Each row comes from the steps of one path. Every step used is in the known rows, and no mark comes twice. Write the path behind each row, first mark first.
Known rows:
penu -> resi -> meki: -11  -4   1   7  -1  15  -2   7  -4  -1 -13 -23  15   2   8   9   7 -18   7  15  -7 -14  -2 -10  22  -2  29   5   6   5   6   7 -10  17 -10   8  -4   9 -25  17  -6   4   0
suriz -> resi -> siles -> lagi -> meki:  10 -13  -8   3   5  15 -20 -12 -22  -4   2 -25  10  -2   6   4  -6  -3  -3   6  -8  -2 -18  -6  18 -18  -3  17   8   2  -4  18 -15  24  -4   7   0  21  -8  13 -37 -12   8
penu -> resi -> meki -> rokiros: -10 -10   8   1  16  10 -10  -2  -7   1 -19 -11  14  -1   0  13   1 -31   4  17   1  -4  10  -7  22  -4  24   3  12   1   3   7   4  23  -6  14  -2  15 -25   2 -10   5   2
resi -> siles:  10   3   1   7  15   8 -15   4 -13   9   2 -22   4   0  11  -4  -5  -9 -14   5  -4  -5 -11  -8  20 -13  20  10   0 -10  -1  20 -10  23  -4   5 -10  14 -12   9 -20   9   3
vivede -> bosoro:  11  -1  12 -13  11  -1  -7  -1  -1  13   6 -28  -3   4   3   8  -2 -18 -22   9 -10  12 -13  -8  11  -2  11   7  15   0  -5   8   5   3   2  -3  -6  16 -24   6 -27  12  -9
siles -> resi:   2   3   6   7   3  -2  -4  -2 -18  10  -5 -22  10  -5  13   7 -12 -22  -5  11  -2   0 -13  -9  18   0  16   5  23  -3  -6   8  -3   8 -14  -3 -13  12 -10  14 -27   5   2
resi -> suriz:  -4   7   4   5  12   4  -9  -5   3   3   9 -13   7  -3  11   1  -2 -17 -25  20   1   2 -11  -6  18  -3  13  -1  10  -4   1  18   0  14 -11  -2 -20  12  -7  -1 -23  16   6
vivede -> bosoro -> siles -> resi:   5  11   8  -1  -8   0  -2  -7 -14   2  -9 -21  -1  -9  -1   9  -2 -17  -1   8  -1   6 -14  -3  17  -1   7   5  18   0 -12   9   3  10  -4  -4 -20  17 -15   2 -24   9  -8
resi -> penu:  -1  -6   0   7  10   1  -7   1 -10  17   5 -19  12   2   5   5   2  -8 -22  17  -9  -9  -2  -7  14  -9  23   7  10 -12   8  11   3  19 -13  -1 -12   2 -16  14 -20   8  -1
siles -> resi -> penu:  -1  -5   0  12   2  -2  -1  -1 -22  13   0 -20  10  -5   8   4  -1  -9 -13  20  -9 -10  -7  -9  15  -8  22   5  17  -6   3   7   2  16 -17  -4 -18   1 -12  16 -23   3   0
rokiros -> meki:  13  -1  -7  11   9  -3 -11   0  -4  19   1 -23   9  -5   8  16  -5 -20 -15   0  -1  -4  -7  -6  18   2  22  -6  16 -24   1   8  -7   6 -14  10   2   8 -16   5 -19   4   3
bosoro -> siles:  -4  16   4   0   1   7 -12  -3  -1   4  -5 -15  10  -1  -2   8   1 -15  -7   3   5  -2  -1   5  20  -3  12   9   7 -13  -7  17   0  20  -3   5 -14  16 -12   0 -16  15  -5
bosoro -> vivede:  -6   1   5   2  14  -6  -8   6   5  -1   1 -25  14   5   7   9  -8 -16 -10  13  -6   4  -5   2  28   2  10  -1  15  -9 -10  17   2  15 -15   4   2  12 -24   7 -23  10  -1
redi -> resi -> siles -> lagi -> meki -> bosoro:  12  -7   0   1   5   6 -12  -7 -22  -3  -8 -21  15 -16   0  -5 -10 -13 -11   3   1   4 -14  -9  19 -13 -11   6  -8   3 -16  13  -1  23  -2  12  14  12  -7  16 -23   2   6
rokiros -> meki -> bosoro -> siles:   6  14  -5  10   3   1 -10  -6  -3   7 -16 -13   8 -19  -3   9  -2 -25  -5  -3   9   0   1   2  21   1   3  -7  -1 -20 -16  11   2  11  -5  10   1   8 -11  -2  -7  12  -3
lagi -> siles:   9   3  15  -4   7   0 -11  11  -3  -1  11 -20  17   7   7   1   1  -7 -15  12   1   0 -12   0   9  -6   8  14   3  -6 -10  13 -12  26 -13  -2  -5  14 -18   0 -20  17  -2
meki -> rokiros:   0  -5  14  -2  27   0 -17  -8  -6  14  -8  -9  11   1   1  11 -10 -31 -16  12   5   8   6  -3  17  -4  16   4  18 -11  -5  13   9  19  -5  10  -4  18 -16  -2 -22  13   2
vivede -> bosoro -> siles:   4  14   7  -9  -2   5  -9  -4   2   4  -3 -21  -1  -2  -7   9   4 -14 -12   5  -2   7  -8   3  16  -5   6   7   8  -6  -8  14   6  13   4  -1 -13  19 -21  -4 -19  15 -11
redi -> resi -> siles -> lagi:   0  -7  -1  -8  -9  17  -7   1 -24  -4   5 -23   5  -5   3  -5  -5   1 -19   7   2   3 -14 -10  24 -14  23  13   1 -10  -4  25  -2  33   1  13  -4  14 -13  16 -38   5   7
vivede -> bosoro -> siles -> lagi:  -4   5   1 -16 -11  10  -7 -13  -7  -8  -7 -22   0  -2  -6  10   4 -12 -15   8   3  11  -7  -4  16 -11   8   8   8  -6  -6  18   6  26   3  -2 -11  17 -21   0 -41   6  -8
siles -> bosoro:   2   1   8   4  19 -10  -8  -9  -3  15   2 -19  10  -5  14   9 -10 -17  -9  12   2   7 -22  -8  23   0   6   8   9  -2  -2  20   6  17  -7   1  -1  17 -20  15 -31  10  -5
resi -> siles -> lagi -> meki:  12  -8  -7   2   7   9 -20 -15 -19  -6  -2 -25  16  -1   3   4  -2  -3  -9   5  -7  -5 -16  -6  15 -24  -2  15   1   0   4  15 -14  32  -4   4   1  20 -11   8 -35  -7   5
bosoro -> siles -> lagi: -11   6  -2  -8  -9  12 -10 -13  -8  -7  -9 -17  11  -2  -2   7   1 -13 -12   7   9   3  -2  -3  19 -11  13   8   7 -11  -6  22   0  32  -2   3 -10  16 -14   2 -37   5  -2
suriz -> resi -> redi:  -4 -13   3  -4  12  17   1   5   0  13   8 -14  17   2  17  10  -4 -15 -15  24  -4  -4  -8  -3  22  -3  20  11  23 -10  -3  25  -6  -7  -4   5 -15  25 -11  16 -30  -1  -5
resi -> meki -> bosoro -> vivede:  -7  -4  -1   8  10 -10  -3   2   0 -12 -15 -26  11 -10   5   4  -2 -23  -2  15  -8   0   0  -6  33   1  -1  -5   2  -6 -18  14   3  14 -11  10   9   3 -29  11  -9   8  -1
lagi -> meki:  11  -3   2   5  14   0 -19  -7  -7   9   1 -24  22   4   6  10  -4 -14  -9   4 -10  -5 -13   0  13 -10  -2  14  12  -1   1   7 -10  15 -10   4   1  20  -9   8 -21   1   3
lagi -> meki -> kula:  12 -10   3  -1   8  -3 -14 -13  -4  15  -2 -34  16   2  -6   9  -3 -30 -13  11   4  -6  -8  -1   3 -11  -6   7   6  10  -2  13  -3  18 -14   9  11  12  -8   9 -18   8  15
bosoro -> siles -> lagi -> meki -> rokiros:   2  -7   5  -5  14   6 -22 -23 -12  -4 -15  -9  17  -4 -10  15  -2 -22  -7   9   7   4   3   3  16 -16  -3   9  12  -5  -4  12   5  34  -2  11  -2  25 -13 -10 -31  -1   2
suriz -> resi -> siles -> bosoro:   7  -5   0   8  20   1 -10  -5 -15  12   7 -18  -3 -11  17   1 -12  -5  -1  12  -1   6 -30 -10  31  -1   5  14   6   0  -8  28  -1  16  -3   5  -5  19 -15  21 -32   1   0
suriz -> resi:  -5  -8   4   2  11  11 -11   6  -9  18  11 -19   1   2  13   7 -14 -18  -7  12  -4   7 -10  -4  22   8  14  14  26  -6 -17  18  -4  -1  -7   7  -8  13 -10  21 -26   5   4
siles -> lagi -> meki -> resi -> penu:   8 -19  -5  13  15   7  -6  -8 -20   4   1 -16  13  -4   3  11  -2 -12 -15  15  -5 -11  -5 -14   7 -12  13   9   0   1  10   7   7  29 -19  -1   2  11 -19  16 -22  -3   3

Write each row's path:
  2   1   4  13  23   7  -4  -3  -1   2   9  -7   2  -8  13   4 -10 -27 -23  17   7   3  -9 -13  13   4  15  -3   3   1   0  15   8  15 -18  -3 -11  17 -12   3 -14  15   7 => meki -> resi -> suriz
  6  -9  -3  -1   5   6 -18 -16 -12  -2  -2 -25  21   2   3  11  -4 -11 -10   7  -6  -2 -12  -5  12 -17  -2  14   9   1   2  11 -10  24  -7   3   3  19 -12   8 -36  -5   3 => siles -> lagi -> meki
  7  -1  -2  -7  -4   7 -16 -20  -9  -9  -6 -24  12  -2  -8  13   5  -7  -6   5  -5   3 -14   0  12 -18 -10  13   6   3  -2  12  -4  27   1   0  -3  24 -15  -1 -35  -3  -3 => vivede -> bosoro -> siles -> lagi -> meki
 17  -9  -3  19  22   2  -7   1  -9  17   0 -17   3  -9  11  19 -15 -32 -12  -1   7  -3  -4 -14  12  10  25  -5   6 -14  -1   4   6   8 -22   7  13  14 -23  10  -9   5   5 => rokiros -> meki -> resi
  8   2  13   0  14 -11  -6  -2  -4   3   9 -18  15  -4  12   5  -3  -4  -8  15   3   5 -26  -4  17  -2  -2  13   1   1  -6  19  -2  27 -10  -4   0  19 -22   8 -31  12  -7 => lagi -> siles -> bosoro
 -7 -12   0   1 -15   4  -1   8 -15   1   4 -29   9  -5   1   5   9  -3  -7   8 -12  -8 -10 -10  28  -2  29  15   6 -11  -4  14  -2  18   0  19  -5   4 -22  18 -10  13   5 => redi -> resi -> meki
 24  -7   0  16  25   9 -15  -1 -20   4   0 -19   4  -7  10   3 -11 -15  -7  -1  -3  -8 -14 -11  13 -10   8  12  -9   0   1  12  -6  26 -11   5   5  23 -14  11 -11   2   6 => lagi -> meki -> resi -> siles
 -5 -12   5   1  16  -2 -14 -10 -11   2 -15 -14   9  -3   0  12   5 -28  -6  15  -2  -2   8  -9  23  -7  21   9  14 -12  -1  12   3  23  -1  14  -6  12 -24  -1 -15   8   2 => resi -> meki -> rokiros
 15 -13  -2   9  20   9   6   1   0  12   1 -11  19  -8  15  20  -3 -26 -19  14   2 -10  -2 -10  14  -2  29  -5   7 -17  11  15   0   1 -16   5   0  26 -22   8 -19  -1  -5 => rokiros -> meki -> resi -> redi
 -2   7   1  10   4   1  -3  -8  -9  -1   4 -13   5  -9  14   1  -5 -20 -16  22   1   2 -16 -10  18  -1  13  -3  17   1  -2  15  -1  11 -15  -6 -26  12  -3   2 -26   9   7 => siles -> resi -> suriz
  2   2   0   5  -6   0   1  -5 -18   6  -3 -19   2  -8  -4   6   7  -5 -10  18  -8  -7  -8  -6  14  -8  15   4  12  -4   1   9   8  17  -9  -6 -22   5 -17   7 -21   4  -7 => vivede -> bosoro -> siles -> resi -> penu
  5  -2   3  10  -2  -9  -1  -2 -19  -9 -18 -22  12 -18  10  -1   3 -24   2  13  -3  -4  -7 -15  19  -2   0   4  -2   0 -19   6  -7  16  -8   4   0   0 -19  12  -7   8   0 => lagi -> siles -> resi -> meki -> bosoro
  4   6   4   7  15  22 -11  13  -9   7  -2 -17   9   1  12  -4  -9 -12  -3   8   3  -7  -8  -5  18  -7  25   3  -1   5   5  14 -10  21 -11   5  -4  19 -12  14 -14   6   1 => penu -> resi -> siles
  9  -2   5   1   0  12 -10  14 -19   9  14 -24   4  -6   4  -7  -5   3 -17   2  -3  -2 -16  -4  26  -8  24  13   0 -10  -5  21  -2  23   0  16  -6  13 -11  16 -16  14   6 => redi -> resi -> siles
 -6 -14  -2   7   9   9  -7   5 -13  20  11 -18   3   1   7   5  -3  -6 -14  20 -10  -5  -5  -6  19  -2  20  11  19  -9  -5  16   2   8 -11   3 -14   1 -13  23 -23   3   3 => suriz -> resi -> penu
  0  -2   0   8   9  -4  -6  -4  -9   0 -20 -22   9 -13   9   1   0 -30  -6  10  -3  -2  -1 -16  22  -2   6   2  -2  -5 -13   9  -2  11  -1   8   4  -1 -20  15  -6  10   0 => resi -> meki -> bosoro
 -4  -1   5   5  18 -15  -4  -2   5   0   3 -23  12  -3  10  11 -10 -12  -3  17  -3   8 -19  -2  34   4   0   0  12  -3  -9  22  10  18 -15   3   6  16 -29  10 -31   7  -5 => siles -> bosoro -> vivede
  3   2  -4  16  -2  -1  -4 -10 -23   4 -10 -16  15 -16  -3   4   2  -9  -3  15  -5 -12  -6  -3  15 -11   0   4   5  -1  -4   6   2  20 -14  -2 -13   3  -8  10 -13   0  -2 => lagi -> meki -> bosoro -> siles -> resi -> penu
 -3   4  -2  12  -6   1  -1  -5 -19   6  -4 -15  10  -8   1   5   5  -7  -6  17  -5 -12  -6  -4  16  -8  19   5  12  -8   2  11   3  21 -14  -3 -23   3 -12  10 -19   4  -3 => bosoro -> siles -> resi -> penu
 -2  13   3   7  -8   2  -5  -7 -15   2 -10 -16   8  -9   4   7  -5 -18   2   6   4  -2 -10  -1  20   0  11   5  18  -7 -10  12  -2  15 -10   0 -19  14  -8   4 -20   8  -3 => bosoro -> siles -> resi
  7  -6  -2  11  17   9  -8 -15  -7  -9   5  -9   7  -9   9   7  -7 -22 -19  16   5   1 -14 -13  10  -5   3   0   0   8   3  14   3  24 -18  -3  -5  21 -10   2 -24   4  10 => siles -> lagi -> meki -> resi -> suriz
  1   0  10   2  14 -16  -3   3   5  -9   9 -23  17  -3   7   8  -5  -3  -3  19  -2   7 -22   3  29   2  -6   3   4  -1 -13  23   3  27 -18  -1   7  17 -32   5 -30  11  -7 => lagi -> siles -> bosoro -> vivede
  0  -7   5  -1   3  -4  -7 -16 -18  -6 -21 -15   0 -12  -7  14   8 -25   3  14  -2   2   1  -8  24  -6  13   7  17  -5  -6  10   7  21   3   9 -15  14 -27  -7 -15   5  -3 => vivede -> bosoro -> siles -> resi -> meki -> rokiros
  4   3   6  -7  -4   8  10  -6  -4   0  -6 -16  16  -7   6  10   6 -14 -11  20  -4  -5 -11  -1  18 -10  16   3  17  -5   2  19  -1   2  -2  -4 -25  28 -16   1 -30   1 -15 => vivede -> bosoro -> siles -> resi -> redi
  2  -4  -5  -3   3  12 -11  -8 -18  -5  -3 -23   4  -1   9  -1  -3  -8 -16   9   2   2  -8 -13  20 -18  19  11   1  -9   0  24  -7  34  -3   4  -7  14 -15  10 -40   1   3 => resi -> siles -> lagi
 -4  -5  -4  11  -9  -4  -1  -6 -21  -4 -12 -29   7  -8  11  10   7 -18   5  13 -11 -12  -9 -16  25  -4  22  10  15  -5  -1   9 -10  15  -6   5 -15   4 -22  15 -15   1   3 => siles -> resi -> meki
-12   0  -4  -6 -21  12  -3 -10 -17 -16 -15 -19   9 -17  -7   2   5 -12  -6   7   7   2  -2  -7  27  -9   8   7  -4 -10 -15  20   5  32   3  14  -2   7 -17  10 -25   7   2 => redi -> resi -> meki -> bosoro -> siles -> lagi
 12 -14   0   9  19   8 -12 -11 -17  -1  -3 -17  13  -4   7  14 -15 -26  -8   5   3   0  -9 -13   7  -6   4  10   2   5   0   6   2  25 -16   1  13  25 -18  12 -24  -2   4 => siles -> lagi -> meki -> resi
  4 -13   2  15  20   4  -3   3 -13  15   5 -14   8  -3   7   8  -6 -18 -20  15  -2  -9   1 -14   8  -3  26   5   3  -6   6   7  11  21 -19  -1  -3   6 -20  18 -12   9   0 => meki -> resi -> penu
-10   3  -7  -3 -11   8  -6 -16 -12 -16 -22 -18   9 -13  -2   4   5 -19  -4   7   7   2   2  -9  23 -11   5   6  -3  -9 -11  20   0  30   1   6  -5   7 -19   5 -26   4  -3 => resi -> meki -> bosoro -> siles -> lagi
 -5   1   6   0  -2  10  -3   6  -3   4  21 -13   7  -8   4  -4  -1  -5 -28  17   1   5 -17  -3  24   2  19   1   8  -5  -5  20   8  13  -8  10 -16  11  -5   6 -20  21  10 => redi -> resi -> suriz
 12 -14   4   6  24  11   0  -3  -2   5   1 -12  27  -2  13  15  -4 -22 -15  15  -3 -12  -7  -7  10 -10  14   7   4  -1  10  14  -3   7 -13   1   0  34 -17  10 -20  -2  -6 => lagi -> meki -> resi -> redi
  4  -7  -2  -7  -5   4 -12 -22  -7   2  -9 -32  15  -2 -14  11   2 -26  -9  10  10  -4  -5   1   4 -16  -9   9   0   9  -3  19  -2  31 -10   9   7  13  -8   4 -27   3  14 => bosoro -> siles -> lagi -> meki -> kula
 -3  -1  -1  -3   3  25  -8   0 -15  -5  -6 -18   9   0   9  -2  -7 -10  -7  12   6  -2  -7 -10  18 -14  23   5   0   4   5  19  -7  33  -9   3  -3  18 -15  14 -36  -2   2 => penu -> resi -> siles -> lagi
 -1   4   3   0  -3   9   6  -5  -5   1  -8 -13  23  -7   9  10   4 -14  -8  19   0 -11  -6   0  21  -9  19   5  16 -10   3  21  -5   7  -7  -1 -25  26 -11   3 -27   0 -11 => bosoro -> siles -> resi -> redi
  5  14   2   6   7   3 -16 -11  -4   0 -16 -14  16 -13  -5   5  -3 -22  -1   0   5   0  -3   6  18  -6 -14   4  -3  -5 -16  10  -1  18  -3   6   0  16  -6   0  -9  10  -3 => lagi -> meki -> bosoro -> siles
  5   0   2   8  20 -10 -11  -1   1  -5  -8 -23  19  -8   3   6 -11 -22  -5  10  -7   4  -7   1  26  -2 -16  -4   4   1 -19  10   2  12 -16   7  16  12 -19   9 -16   5   1 => lagi -> meki -> bosoro -> vivede
  8 -12  -2  -4   1  14 -11 -12 -11   3  -7 -32  16  -1  -8   4  -2 -25  -6  14   9  -7  -7  -3   4 -19  -2   5  -3  21   4  16  -7  32 -16   9  13  14  -8  12 -25  -2  17 => penu -> resi -> siles -> lagi -> meki -> kula
  1 -12   8   3   7  -5  -9  -9 -20  -9 -16 -14  10  -8   1   9   7 -22   2  19  -2  -3   1  -8  19  -7  15  11  15  -6  -6  10  -2  28  -6   9 -10  12 -24  -5 -16   7   2 => lagi -> siles -> resi -> meki -> rokiros
 -6  -2   9  -5  13  24   6  11   9   8  -2 -10  31   6  15  10  -2 -20 -11  23   0 -10  -1  -1  16  -7  29  -3  12   4  13  15  -7   3 -14   1  -8  28 -16  12 -24   2 -10 => penu -> resi -> redi
  7  -7   6 -11  13   5 -20 -24 -11  -5 -14 -13  10  -4 -14  15   0 -20  -9  10   2  11  -1   2  14 -16  -6   8  13   0  -5  10   8  28   3   6   0  27 -18 -12 -33   0  -2 => vivede -> bosoro -> siles -> lagi -> meki -> rokiros
  8  14  -3  15  -5  -4  -4  -9 -18   4 -19 -16   8 -23   1   8  -7 -26   5   2   8  -1  -7  -4  21   4   4  -8  11 -10 -18   7   0   8 -12   4  -7   8  -8   4 -14   5  -1 => rokiros -> meki -> bosoro -> siles -> resi
 -7 -19   3   1  15   5 -13  -8 -14   5 -11 -14   1  -4   2  13   0 -26   0  17  -4   2   5  -9  27  -1  17  12  22 -10 -10  15   2  16   1  16  -8  11 -22   5 -16   3   6 => suriz -> resi -> meki -> rokiros
  0  14   2   4  -5   4  -1 -12  -6  -7   2 -13  -3 -14   3   2   3 -14 -12  19   2   6 -17  -5  18   0   4  -3  14   3  -6  14   5  13  -7  -8 -31  16  -8  -7 -23  11  -1 => vivede -> bosoro -> siles -> resi -> suriz
 11 -11  -4  -1  -4  12 -16  -7 -23  -5   5 -26  15  -5  -1   1  -3   3 -11   3  -7  -3 -19  -4  18 -20   1  18  -1   0  -1  17 -10  32  -3  11   3  20  -8  12 -34  -4   8 => redi -> resi -> siles -> lagi -> meki
  5   3   2   4   1   7   4 -11  -8  -4 -15 -12  29 -15   7   8   2 -19  -4  16   0 -10  -8   0  19 -13   0   2   9  -2  -3  16  -7   5  -7   0 -15  25  -7   4 -22  -4 -10 => lagi -> meki -> bosoro -> siles -> resi -> redi
  8  -9  10   1  29  -1 -23 -13  -9   9  -8 -12  19   0  -4  14  -8 -27  -9   9  -1   4   1   1  15 -10   1   9  17  -3  -2   8   2  22  -5  10   2  23 -12  -5 -21   3   4 => lagi -> meki -> rokiros
